Each row comes from the steps of one walk. Every step used is in the known rows, and no mark comes twice. Write the walk behind each row, first mark first.
Known rows:
z n w: [36 2 7 -6 14 -20 -13 -26 -7 -13 0 5 8 33 -7 -9 3 -1 -5 3 12 -14 -37 -13 -19 -5 -31 -5 5 -37 34 33 6 -12 -17 3 13 -8 17 14 -9 31 35]
w n x: [40 -37 -5 -8 -10 -17 -14 -23 4 8 2 2 -9 41 -21 -2 2 -18 2 1 -7 -10 -6 -15 4 5 -18 -9 6 -4 -7 -9 -4 -6 -3 -10 32 -10 14 3 0 9 -3]
e z n x: [17 -21 -4 -17 3 -29 28 -13 -8 2 -18 -4 -3 27 -5 -4 -21 23 -34 22 4 -7 -25 8 -5 5 16 0 2 -21 3 -1 -18 -2 11 -34 17 8 10 1 4 -2 -6]
w n g: [37 3 14 25 0 9 -22 -4 12 -5 -1 12 3 24 -8 10 30 -63 35 21 -6 -13 -10 -26 -32 -2 -33 -37 -2 -23 -3 -2 19 5 -14 14 29 11 11 -5 -21 6 45]
k e z n: [-20 23 8 2 -6 -3 33 11 0 -16 -28 -14 7 -13 17 0 -12 14 -13 10 3 -2 -20 7 -28 -7 39 2 1 -12 9 15 4 16 8 -8 3 1 -17 -16 2 -26 19]
f n: [-10 0 -1 9 12 5 -8 -23 15 12 10 11 -5 11 -20 20 14 -13 -5 12 -17 -8 14 -5 0 -16 -46 -13 -4 -26 4 -2 4 5 -1 8 3 6 -2 -1 -9 13 28]
e x n w: [24 -9 4 -7 -5 -5 -1 -12 2 -13 -1 15 8 30 -20 -28 5 4 14 -22 10 -18 -20 -29 9 4 -48 1 -10 -6 11 23 0 -14 -15 11 14 -34 -3 25 -15 19 6]
x e: [-2 10 -4 -1 5 -7 -18 -8 -16 -13 0 -1 6 -9 0 1 10 6 -3 0 -7 13 -4 1 -2 -18 13 5 18 8 15 4 4 -4 -10 -5 6 -5 -2 -14 11 -7 -24]
x e h n: [-28 29 10 1 10 3 10 -3 -27 -22 13 -13 9 -19 2 8 -2 18 -2 -5 -1 18 -3 7 -19 -4 20 8 10 5 -10 -8 1 -13 0 -13 16 19 2 -9 23 -1 13]
g n f: [7 -4 -15 -3 -16 20 -15 -42 5 -15 20 20 3 14 -1 27 1 -34 9 -16 5 -4 41 -14 7 12 -44 -35 7 -40 -7 4 -5 35 -27 16 9 30 12 3 -2 8 32]
w n h e z: [4 -6 12 8 -23 15 -1 27 16 19 -6 -13 -17 -13 13 8 2 -7 -4 7 -3 -6 16 12 -21 6 34 10 6 34 0 -9 18 7 7 -11 -18 11 -7 -13 9 -35 -3]
h e x: [-8 3 -23 -6 -27 17 -2 15 -12 5 -4 12 13 -6 5 -17 17 -5 0 0 0 4 -8 0 12 -3 21 -7 11 15 -1 -12 -8 9 -13 23 -2 -14 -22 -3 8 -9 -32]
z n h: [22 -10 15 -12 40 -32 -11 -16 10 10 12 -17 -13 16 -3 8 -4 12 -16 21 12 2 5 14 -6 3 -7 5 2 -37 18 11 -9 -9 13 -21 6 14 26 23 -13 12 10]
k e h n: [-29 24 16 8 4 7 19 6 -17 -22 2 -12 15 -9 12 3 -6 15 6 -11 -2 14 -5 6 -21 1 14 6 2 4 -11 -8 5 -8 8 1 5 6 -6 -15 23 0 29]
g n h e: [16 -17 5 2 3 16 -31 -3 11 17 9 -1 -7 -8 20 15 13 -8 8 -14 -1 9 22 2 10 17 -6 2 24 2 13 -4 2 10 4 0 -27 25 6 2 5 15 -4]
k e h: [-30 7 4 6 -8 14 10 6 -20 -13 -8 -10 24 -17 16 -15 -3 20 7 -5 -20 6 12 9 -11 2 24 6 1 31 3 2 5 -15 1 14 -14 -3 -29 -24 18 -16 10]
x n: [7 3 4 -8 20 -12 5 -19 33 -13 5 5 0 31 -15 -4 -14 -16 10 -10 7 -9 -5 -12 12 -11 -31 -7 -14 -31 15 6 -9 14 3 0 4 -9 6 12 -13 19 -4]
w n h e: [17 -11 11 3 -7 9 -29 7 17 22 14 -10 -18 2 10 10 12 -27 9 -5 -4 1 16 0 -2 2 11 5 11 19 4 -10 9 3 3 8 -11 4 4 6 -1 1 -8]
k e x: [-14 0 -9 2 -21 10 7 15 -17 -8 -17 4 17 -16 -1 -23 15 13 4 -8 -4 4 -2 -4 6 0 14 2 10 18 -11 -2 -1 1 -5 22 11 -29 -27 -11 7 -27 -16]
z n: [10 12 -5 -12 21 -19 4 -25 9 -9 3 -6 4 22 -4 3 -6 -11 -7 16 9 -4 -24 0 -12 -9 -2 -14 6 -50 21 14 -10 11 -5 -2 19 8 13 10 -9 14 19]
g n h e k: [-3 -12 6 8 -8 21 -20 11 -4 11 -3 2 -4 -32 29 10 4 1 19 -19 3 5 26 2 12 19 23 11 17 30 -8 -2 4 8 8 7 -33 5 -13 -21 9 -2 -13]
x n h e: [6 -5 11 -6 15 -4 -9 9 27 14 13 -3 -13 11 11 0 -10 -1 2 -17 3 5 13 1 21 -1 -1 14 -5 6 10 -8 -8 -1 16 -1 -33 5 4 22 -6 23 -33]
z n h e x: [-5 2 -6 -11 -4 2 2 13 -6 17 5 -6 -2 -10 11 -11 10 9 -13 9 12 6 -1 10 12 10 28 5 10 4 -7 -6 -16 0 3 3 -4 1 -8 25 -5 -1 -25]
w n z: [9 -12 -24 4 13 -1 -15 5 21 11 11 -12 -14 -10 -20 2 -7 -24 14 1 -7 2 -9 1 8 2 -29 -4 -6 -4 6 -3 21 4 -10 6 14 -6 40 -13 -11 4 16]
f n h: [4 -22 17 7 30 -11 -21 -16 16 27 19 -5 -17 5 -16 23 11 9 -11 17 -12 -2 35 11 3 -1 -46 11 -5 -14 -1 -3 1 -15 15 -9 -7 13 11 14 -12 12 17]
x e z: [-17 11 1 4 -11 2 9 12 -14 -10 -20 -3 3 -28 5 2 1 20 -16 13 -7 2 -2 12 -21 -12 37 11 11 24 12 5 12 1 -4 -19 -1 2 -17 -32 16 -38 -14]
k e x n: [-22 7 0 -3 -11 8 22 6 14 -19 -15 0 9 -3 -7 -24 -2 6 15 -29 5 -1 -4 -20 21 0 -4 2 -11 3 -17 2 -11 7 2 16 10 -31 -27 15 -11 -4 -20]
e z: [-1 0 -1 -1 -5 -4 13 6 5 -1 -18 3 2 2 -4 -2 -4 8 -13 23 -5 -10 0 16 -25 -7 12 -1 3 -1 20 1 9 11 2 -10 -5 0 -6 -28 11 -30 8]

Write each row's walk:
[8 -5 20 -7 28 -26 11 0 11 12 -5 -21 -14 0 3 7 -11 24 -26 30 13 -5 8 24 -22 6 14 12 -3 -20 14 10 -3 -2 19 -33 -2 19 17 7 -6 -16 13]
e z n h
[19 -10 11 11 3 -1 -26 -25 -2 5 8 17 0 26 -21 6 18 -3 1 -3 -14 -17 -4 -16 -6 -12 -69 -2 -3 -11 14 20 15 -19 -12 12 0 -9 4 8 -11 29 46]
f n w
[-16 -11 -26 10 28 2 -7 0 15 23 15 -2 -14 -21 -25 11 -7 4 -7 10 -21 7 6 11 24 -7 -55 2 -14 -12 1 -7 14 -6 2 2 -10 5 32 -10 -12 22 16]
f n z
[5 -10 -3 1 -22 19 -13 18 1 23 6 -3 -7 -11 2 -11 22 -11 8 -3 5 0 14 -2 8 11 18 2 9 29 -18 -12 1 2 -7 12 6 -10 -13 15 -1 -19 -20]
w n h e x
[-11 7 -18 -14 -22 8 20 -19 7 -16 15 22 5 21 -18 -5 -13 -19 3 -20 13 -8 30 -13 27 2 -31 -23 -26 -23 -28 -5 -23 22 -18 19 16 -2 -4 36 -14 -2 -11]
e x n f
[-20 11 -3 6 -8 3 -9 8 -27 -19 -10 5 8 -35 10 -3 1 16 7 -6 -1 7 1 3 0 -10 40 13 11 37 -5 7 7 -5 -4 3 -4 -19 -19 -31 15 -23 -32]
x e k
[17 0 1 -3 -21 8 -1 3 -1 -8 -3 18 9 19 -6 -29 7 -2 14 -34 10 -13 -26 -28 16 2 -27 1 -8 12 7 15 -2 -9 -17 20 -7 -29 -13 22 -9 22 -11]
h e x n w
[-6 -12 2 -3 -19 8 -2 -9 -30 -10 5 -16 7 -12 -3 -12 1 16 -1 -8 -21 6 6 -4 -2 8 30 6 8 46 -22 -6 -3 -30 -9 -17 22 7 -17 -2 17 -15 -12]
w n x e h
[-9 7 8 -1 2 -1 -3 18 -8 9 -3 -3 -5 -19 28 4 -11 10 0 -1 8 4 3 15 4 3 48 15 5 19 -4 2 -2 -2 14 1 -27 -2 -6 -4 5 -2 -20]
z n h e k
[-2 -4 -22 -6 34 -13 4 5 33 2 10 -9 -8 -2 -21 -10 -31 4 5 -12 0 8 -11 3 34 0 -44 5 -23 -19 15 -2 3 0 5 -3 -10 -8 41 1 -15 28 -10]
x n z
[30 17 16 19 25 -13 -7 -1 -4 -11 5 19 6 27 -2 22 19 -35 18 21 9 4 -27 -15 -35 -5 -37 -25 -2 -47 -1 -14 11 4 3 -3 19 21 33 -2 -7 31 39]
h n g
[4 32 14 19 8 1 16 12 -17 -16 -21 -2 10 -16 13 11 13 -8 0 31 1 -2 -30 -6 -41 -7 20 -20 0 -18 -1 9 6 1 1 -17 11 30 -3 -10 -11 -13 26]
x e z n g
[7 -11 -9 -14 -13 -14 27 3 -7 7 -18 -3 -1 18 12 -5 -20 16 -33 10 1 0 -28 8 3 5 38 -1 6 -3 2 -8 -16 2 10 -25 -5 11 0 0 11 1 -20]
h e z n x
[28 17 7 10 26 -11 -4 -11 0 -11 -3 8 13 24 2 11 17 -34 12 32 5 -5 -30 -12 -28 -5 -22 -34 -2 -54 11 6 -1 4 -4 2 18 24 16 7 -23 24 42]
z n g
[18 7 19 2 6 -8 -5 -11 -26 -17 10 5 10 22 -6 -4 3 11 6 -9 7 -4 -19 -8 -29 4 -33 6 -1 -3 14 13 13 -27 -11 -1 10 2 16 1 14 24 48]
e h n w
[-20 -14 -3 10 -13 1 -5 -4 -33 0 -8 8 -1 -25 -1 8 -1 28 -10 -10 -18 5 6 -3 21 -5 17 15 3 45 -35 -4 -3 -21 8 -11 0 -20 -19 -18 13 -4 -30]
f n x e k
[-20 29 6 -4 1 -5 24 2 -8 -17 -15 -16 3 -21 9 3 -8 16 -22 18 7 1 -24 8 -26 -13 47 1 7 -11 8 15 1 10 0 -23 11 14 -7 -9 3 -28 1]
x e z n
[-3 -8 3 4 -6 4 -14 25 -12 13 -2 3 -4 -18 25 1 -3 13 5 -3 0 7 18 15 9 4 38 22 3 45 0 -6 3 -6 13 8 -37 -11 -12 -18 14 -8 -32]
n h e k
[0 -9 10 11 -19 16 -16 22 2 11 1 -2 -12 -19 18 4 3 -14 21 -10 -1 -2 19 3 1 8 38 14 4 46 -13 -5 14 -2 6 11 -18 -13 -12 -15 7 -17 -15]
w n h e k
[-16 28 -3 -4 -11 5 30 12 4 1 -16 -7 3 -3 20 2 -10 -5 -18 17 6 -5 -26 13 -19 -7 46 -7 6 -14 16 3 -2 23 0 -6 -12 16 -12 -7 6 -13 7]
h e z n
[2 -14 -1 -8 -8 -22 30 3 -12 -3 -29 -10 3 11 8 -6 -23 34 -28 5 -2 2 -24 4 -6 7 31 9 4 -2 -7 1 -13 -6 17 -28 5 -2 -6 -7 9 -7 -8]
k e z n x
[-17 8 -14 0 31 -5 12 12 -8 2 19 -18 -1 -21 -11 3 -24 18 -2 3 0 19 -9 22 2 9 -18 10 -13 -5 2 -15 9 -15 5 -11 0 17 44 -12 12 18 22]
e h n z
[0 -13 -9 -6 -10 7 -10 20 -10 22 5 1 1 -11 7 -14 17 12 -7 5 2 8 14 11 15 9 18 9 12 26 -5 -13 -8 -6 1 7 -12 -7 -12 12 6 -11 -37]
n h e x
[-4 1 -7 -12 4 -2 16 -11 20 -10 0 7 7 16 -21 -19 -3 -6 11 -9 10 -9 -3 -14 20 0 -21 -9 -13 -17 -5 3 -16 11 -1 8 19 -19 -11 22 -15 2 -14]
e x n
[-17 -10 -3 4 -10 19 -4 15 -3 31 10 4 -8 -18 1 2 23 10 -11 3 -9 3 24 7 21 5 -3 6 1 23 -22 -15 -7 -6 5 9 -13 1 -18 19 -2 -4 -20]
f n h e x
[-22 -7 8 15 -6 16 -10 17 -4 22 2 5 -10 -28 17 15 5 6 4 -5 -10 2 29 13 14 1 18 18 -2 41 -18 -7 7 -8 15 9 -39 -3 -18 -12 7 -1 -13]
f n h e k
[-13 8 -8 4 -22 12 -4 19 -11 -2 -12 15 9 -14 22 -4 -2 -6 12 -6 -3 2 -4 10 6 -8 43 3 6 34 2 -4 7 9 -1 22 -29 -18 -24 -31 18 -9 -26]
h e k
[32 -23 17 1 14 -11 -31 -12 24 16 16 -13 -18 15 -14 8 11 -18 10 8 1 -7 25 -1 -12 7 -20 3 4 -4 3 1 11 -7 2 -9 18 2 20 11 -10 -8 15]
w n h
[-2 11 -10 -11 -7 -1 11 -28 21 -17 20 18 -1 36 -12 10 -22 -27 0 -20 10 -8 31 -11 19 -5 -36 -19 -27 -34 -7 -2 -14 24 -13 15 3 7 10 26 -11 14 -1]
x n f
[-26 11 -13 -5 -33 16 26 -5 2 -23 5 18 8 7 -5 -7 -13 -9 6 -35 11 0 31 -17 27 4 -13 -14 -26 -4 -38 -6 -18 19 -11 27 6 -12 -19 24 -8 -7 -12]
k e x n f
[-10 -7 -31 -8 17 -3 14 14 20 4 4 -5 -4 -13 -25 -22 -20 12 6 -11 4 5 -10 1 42 9 -34 4 -25 -6 -2 -3 -5 0 -1 2 4 -17 26 9 -18 12 -20]
e x n z
